Known rows, with every way that one mark hangs from another
[k574 k196 [k802 k733]]: [ 1.86  0.08 -0.15  0.24  2.12 -0.14  1.27  1.95 -2.44  2.09 -0.06  1.52
  0.43 -1.25  0.10  1.36 -3.10 -0.54 -2.28 -0.41 -1.79  0.51  1.13  0.47]
[k887 k574 k861 [k940 k187]]: [ 1.47 -1.32  0.17 -1.65 -0.44 -1.72  1.05 -1.18 -0.46  1.94 -0.30 -2.61
 -2.14  0.90 -0.44 -0.62 -1.16  2.22 -4.54 -0.35 -0.92  0.50 -0.38  0.11]
[k887 [k574 k196] k861 k940]: [ 0.77 -0.66 -1.24 -1.36 -0.11 -1.60  0.74  0.42  0.12  3.15 -0.21 -3.03
 -1.79  0.41 -1.03 -0.59 -3.42  1.22 -3.74 -0.06 -1.83  0.13  0.38 -1.03]
[k940 k187 [k887 k574 k861]]: [-0.39 -1.42  1.61 -1.45  0.50 -1.99  0.82 -0.55 -0.56  1.21  2.07 -3.64
 -2.08  0.22 -0.43 -0.08  0.05  2.04 -2.60 -1.78 -1.13  0.34 -0.44 -0.71]
[k574 k196]: [ 0.25  0.28 -0.09  0.04  1.07  0.07 -0.08  0.07 -0.15  0.81 -0.78  0.35
  0.24 -0.58  0.10  0.66 -2.24  0.03  0.26 -0.32 -0.57  0.03  0.74 -0.27]
[k861 [k887 [k574 k196] [k940 k187]]]: [ 1.51 -0.66  0.38 -2.17  1.60  1.18  1.51 -2.18 -0.41  1.67 -1.04 -0.97
 -0.98  0.59 -0.15  0.94 -1.79  3.09 -2.14 -0.84 -0.75  1.19 -0.08 -1.77]
[k802 [k574 k196] [k733 k187]]: [ 1.86 -0.05  0.07  0.41  1.45  0.47  1.31  0.08 -1.46  0.98 -1.28  1.08
  0.70 -1.51  1.54  1.24 -1.58  0.85 -1.44 -1.30 -0.49  0.82  1.25  0.68]
[k574 k196 k802]: [ 1.08  0.35 -0.14  0.40  1.85 -0.76  0.12  1.57 -1.82  2.12  0.18  1.40
 -0.06 -1.33 -0.30  0.66 -4.31  0.15  0.48 -0.11 -0.87  0.20  0.97 -0.32]
[k940 [k187 k733] k887]: [ 0.42 -0.76  2.83  0.33  0.77  1.59  0.21 -0.19 -0.90 -0.26  1.00 -1.60
  0.39 -0.62  1.52  1.67  2.61  2.54 -2.60 -1.23 -0.49  0.39  1.68  0.25]
[k196 [k574 [k802 k733]]]: [ 1.52  0.67 -1.02 -0.09  0.93 -0.14  0.95  1.10 -2.73  1.68  0.90  1.88
 -0.24 -1.23 -0.54  0.24 -0.65  0.51 -2.33 -0.61 -1.55  0.37  1.51  1.19]
[k574 k196 [k802 [k733 [k187 [k940 [k887 k861]]]]]]: [ 2.80 -1.01  1.43 -0.57  1.52 -1.67  2.23  4.31 -3.14  3.21 -0.02  0.42
 -0.67 -1.89  2.15  1.70 -3.10  3.05 -3.00 -0.78 -2.83  0.91  0.63 -0.56]
[k187 k733 [k940 k887]]: [-0.37 -0.88  1.75  0.55 -0.15  2.34  0.20  2.13 -0.41  0.20 -0.24 -1.83
  0.61 -0.82  1.24  1.45  2.90  2.58 -4.05  0.57 -0.85 -0.07  1.98 -0.50]
[k861 [k196 k574] [k887 [k940 [k187 k733]]]]: [ 1.90  0.52  0.97 -1.86  0.73  2.61  0.58 -0.03 -0.92  1.37  1.46 -0.46
  0.34 -0.16  1.09  0.63  1.01  4.90 -4.58 -1.59 -0.78  1.40  0.81 -1.51]
[k861 k196]: [-0.62  0.13  0.81 -0.32  0.40  0.53 -0.19  1.42  0.15  0.75  1.47 -0.06
  0.47  0.31  0.05 -0.31 -1.35 -0.41 -1.62 -0.93 -0.35  0.25 -1.22 -0.96]
[k802 k574 k733]: [ 0.86  0.42 -0.51 -0.22  0.53  0.74  1.23 -0.19 -0.83  0.25  0.27 -0.12
  1.10 -0.93 -0.07  0.63  1.82  0.12 -3.56 -0.57 -0.19  0.18  0.58  0.70]
[k733 k802]: [ 0.76 -0.32 -0.34  0.47  0.52  0.87 -0.14  0.87 -2.42 -1.74 -1.06  0.67
 -0.38 -0.99  0.39 -0.23 -0.21 -0.08  0.01 -0.16  0.02  0.73  0.00 -0.76]
[k940 [k887 [k574 k802] k861]]: [-0.34 -1.09  0.30 -0.53  0.65 -2.71  0.66  2.53 -1.89  2.64  3.46 -3.48
 -2.06 -0.78 -1.68 -0.62 -1.98  1.08 -1.90 -1.09 -1.80 -0.09  0.01 -1.72]
[k733 [k187 [k940 [k887 k574 [k861 k196]]]] k802]: [-0.48 -2.56  1.75 -0.69  0.30 -0.24  0.69  4.31 -2.88  0.75  0.53 -2.41
 -2.17 -0.87  1.36 -0.94 -1.84  2.19 -4.06 -1.48 -1.46  1.16 -1.44 -3.03]
[k733 [k187 [k940 [k887 k861]]] [k802 k574]]: [ 1.92 -0.92  0.74 -0.52  0.52 -0.73  0.75  2.87 -3.20 -0.42 -0.60 -0.62
 -0.74 -2.76  1.89 -0.09  0.46  4.44 -1.41 -0.98 -0.04  0.97  0.03 -2.10]
[k940 k887]: [-0.16  0.01  1.20 -0.44  0.35  0.48  0.33  0.65  0.04  0.15  1.35 -0.66
  0.13 -0.13  0.02  0.68  1.11  1.08  1.04 -1.01 -0.47 -0.03  0.25 -0.95]
[k733 [k187 [k940 [k887 k861]]] [k802 [k574 k196]]]: [ 2.02 -0.56  0.62 -0.43  1.51 -0.91  0.80  2.90 -3.27  0.37 -1.26 -0.09
 -0.50 -3.25  2.10  0.65 -2.02  4.28 -1.08 -1.31 -0.50  1.01  0.94 -2.35]

Rows
[-1.79 -1.09 -0.05 -1.02 -0.20 -1.99  0.06  1.93 -0.04  2.02  2.65 -3.88
 -1.61  0.64 -1.20 -1.58 -2.34 -0.63 -4.41 -1.08 -1.40  0.07 -1.44 -1.48]  [k887 k574 [k861 k196]]
[-1.34 -1.87  1.66 -0.08  0.58 -0.51  0.41  5.60 -2.21  3.36  3.30 -4.47
 -1.21 -1.04 -0.29 -0.14 -1.34  2.12 -8.27 -0.35 -2.58  0.18  0.72 -2.14]  [k187 k733 [k940 [k887 [k574 k802] [k861 k196]]]]
[ 1.74 -0.51  0.19  0.11  1.27  1.02  1.62  0.82 -1.33  1.35 -3.06  1.72
  0.98 -1.75  2.17  1.62 -1.18  1.93 -4.00 -0.12 -0.47  0.78  1.33  0.76]  [k802 [k574 k196] [k733 [k187 k940]]]
[ 1.65 -0.52 -0.08  0.93  0.77  0.42  0.01  0.53 -3.13 -1.46 -1.23  1.17
 -0.18 -2.26  1.40 -0.38 -0.63  1.40  1.25 -1.02  1.22  1.01  0.34 -0.73]  [k733 k187 [k802 k574]]
[ 2.29 -0.72  1.33 -0.05 -0.06  1.77  0.44 -0.97 -0.65  0.58 -1.12 -0.67
  0.34 -0.02  1.47  0.99  1.24  2.79 -4.47  0.25 -0.15  0.65  1.57  1.00]  [k887 [k940 [k187 k733]]]
[ 2.86 -0.23  0.45 -1.85 -0.26 -1.66  0.98 -0.81 -0.48  1.43 -0.27 -0.80
 -0.90  0.40  0.62 -0.19 -0.68  3.14 -2.73 -0.30 -0.49  0.68 -0.67  0.05]  [k887 k861 [k940 k187]]
[ 1.62 -1.70  0.99  0.38  0.52  0.99  0.69  0.12 -2.58  2.34 -0.30 -1.57
 -1.21 -0.58 -0.04  0.32 -0.96  2.05 -5.83  0.35 -0.71  0.60  2.06  0.67]  [k887 [k574 k802] [k940 [k187 k733]]]
[ 1.35 -1.44  0.86  0.27 -0.36  0.99  1.73  1.20 -1.22  0.07 -2.81  1.52
  0.13 -0.28  2.53  0.83  0.58  1.19 -3.05  0.56 -0.83  0.86  0.00  1.17]  [k802 [k733 [k187 k940]]]
[ 2.13 -0.54 -0.22  0.36  0.47  0.25  1.49  2.09 -3.21  1.97 -1.78  3.30
 -0.51 -1.74  1.68  0.47 -1.55  2.26 -2.61  0.23 -1.30  0.93  1.20  1.39]  [k196 [k574 [k802 [k733 [k187 k940]]]]]
[ 1.09  0.75 -0.66 -0.11  1.78  0.82  1.12 -0.11 -0.67  1.14 -0.54  0.31
  1.35 -1.45  0.01  1.37 -0.45  0.21 -3.51 -0.93 -0.80  0.24  1.43  0.53]  [k802 [k574 k196] k733]
[ 1.09 -1.11  2.55  0.87  1.28  2.34  0.04  0.69 -3.30 -1.93  0.04 -1.02
  0.09 -1.57  1.91  1.35  2.41  2.42 -2.40 -1.45 -0.36  1.18  1.61 -0.72]  [k940 [k187 [k733 k802]] k887]
[ 2.48  0.20  0.65 -1.42  1.17  3.64  0.28  0.88 -3.35 -0.42  0.50  0.15
  0.21 -1.08  1.35  0.19  0.87  4.77 -4.38 -1.81 -0.73  2.20  0.91 -2.51]  [k861 [k196 k574] [k887 [k940 [k187 [k733 k802]]]]]
[ 0.63 -0.27  0.72  0.89  1.86  3.11 -0.02  2.70 -2.94 -0.48 -1.70 -0.80
  1.18 -3.56  1.32  1.81  1.20  3.16 -4.54 -0.33 -0.51  0.54  3.23 -1.90]  [k187 [k733 [k802 [k574 k196]]] [k940 k887]]
[ 1.13  0.64 -0.99  0.31  2.01  0.84 -0.15  0.56 -2.51 -0.59 -1.32  0.86
  0.54 -2.52  0.08  0.41 -1.84  0.60 -0.37 -0.93  0.39  0.59  1.39 -1.14]  [k733 [k802 [k574 k196]]]
[ 1.75 -0.30  0.72  1.00  2.51  1.93 -0.33 -0.26 -3.36 -1.09 -1.72 -0.12
  0.78 -2.94  1.43  1.36 -0.38  2.03 -3.66 -1.10  0.41  1.17  2.89  0.01]  [k940 [k187 [k733 [k802 [k574 k196]]]]]
[ 1.29 -0.51  2.05  0.58  1.80  2.44  0.02  0.25 -3.47 -1.73  0.31 -1.02
  0.66 -2.74  1.35  1.29  2.95  3.19 -3.08 -1.84  0.40  1.05  2.21 -0.74]  [k940 [k187 [k733 [k802 k574]]] k887]
[ 3.82  0.56  0.15 -2.34  1.01 -1.36  1.88  2.05 -3.00  4.06  2.01  1.13
 -0.68 -0.42  0.23 -0.11 -2.82  3.23 -6.48 -1.70 -2.36  1.25 -0.35  0.46]  [k887 [k861 [k196 [k574 [k802 k733]]]] [k940 k187]]
[ 3.59  0.14  0.25 -0.84  2.48  3.32  0.91 -0.41 -3.40 -0.66 -1.40 -0.26
  0.94 -2.37  1.39  1.60  0.47  5.01 -3.82 -1.10  0.27  1.87  2.12 -2.37]  [k861 [k887 [k940 [k187 [k733 [k802 [k574 k196]]]]]]]
[ 1.88 -1.54  0.37 -0.66  1.93  3.08  0.95 -0.50 -3.09 -0.28 -1.92 -2.11
 -0.86 -0.84  0.91  1.05 -0.55  3.27 -4.74 -0.74 -1.04  1.89  1.82 -2.41]  [k861 [k887 [k574 k196] [k940 [k187 [k733 k802]]]]]
[ 0.70 -0.85 -0.39 -1.47  0.12 -2.02  0.79  3.39 -1.62  4.16  2.72 -2.59
 -1.80  0.33 -1.53 -1.58 -4.47  1.11 -5.04 -0.43 -1.84  0.29 -1.41 -1.88]  [k887 [k574 k802] [k861 k196] k940]
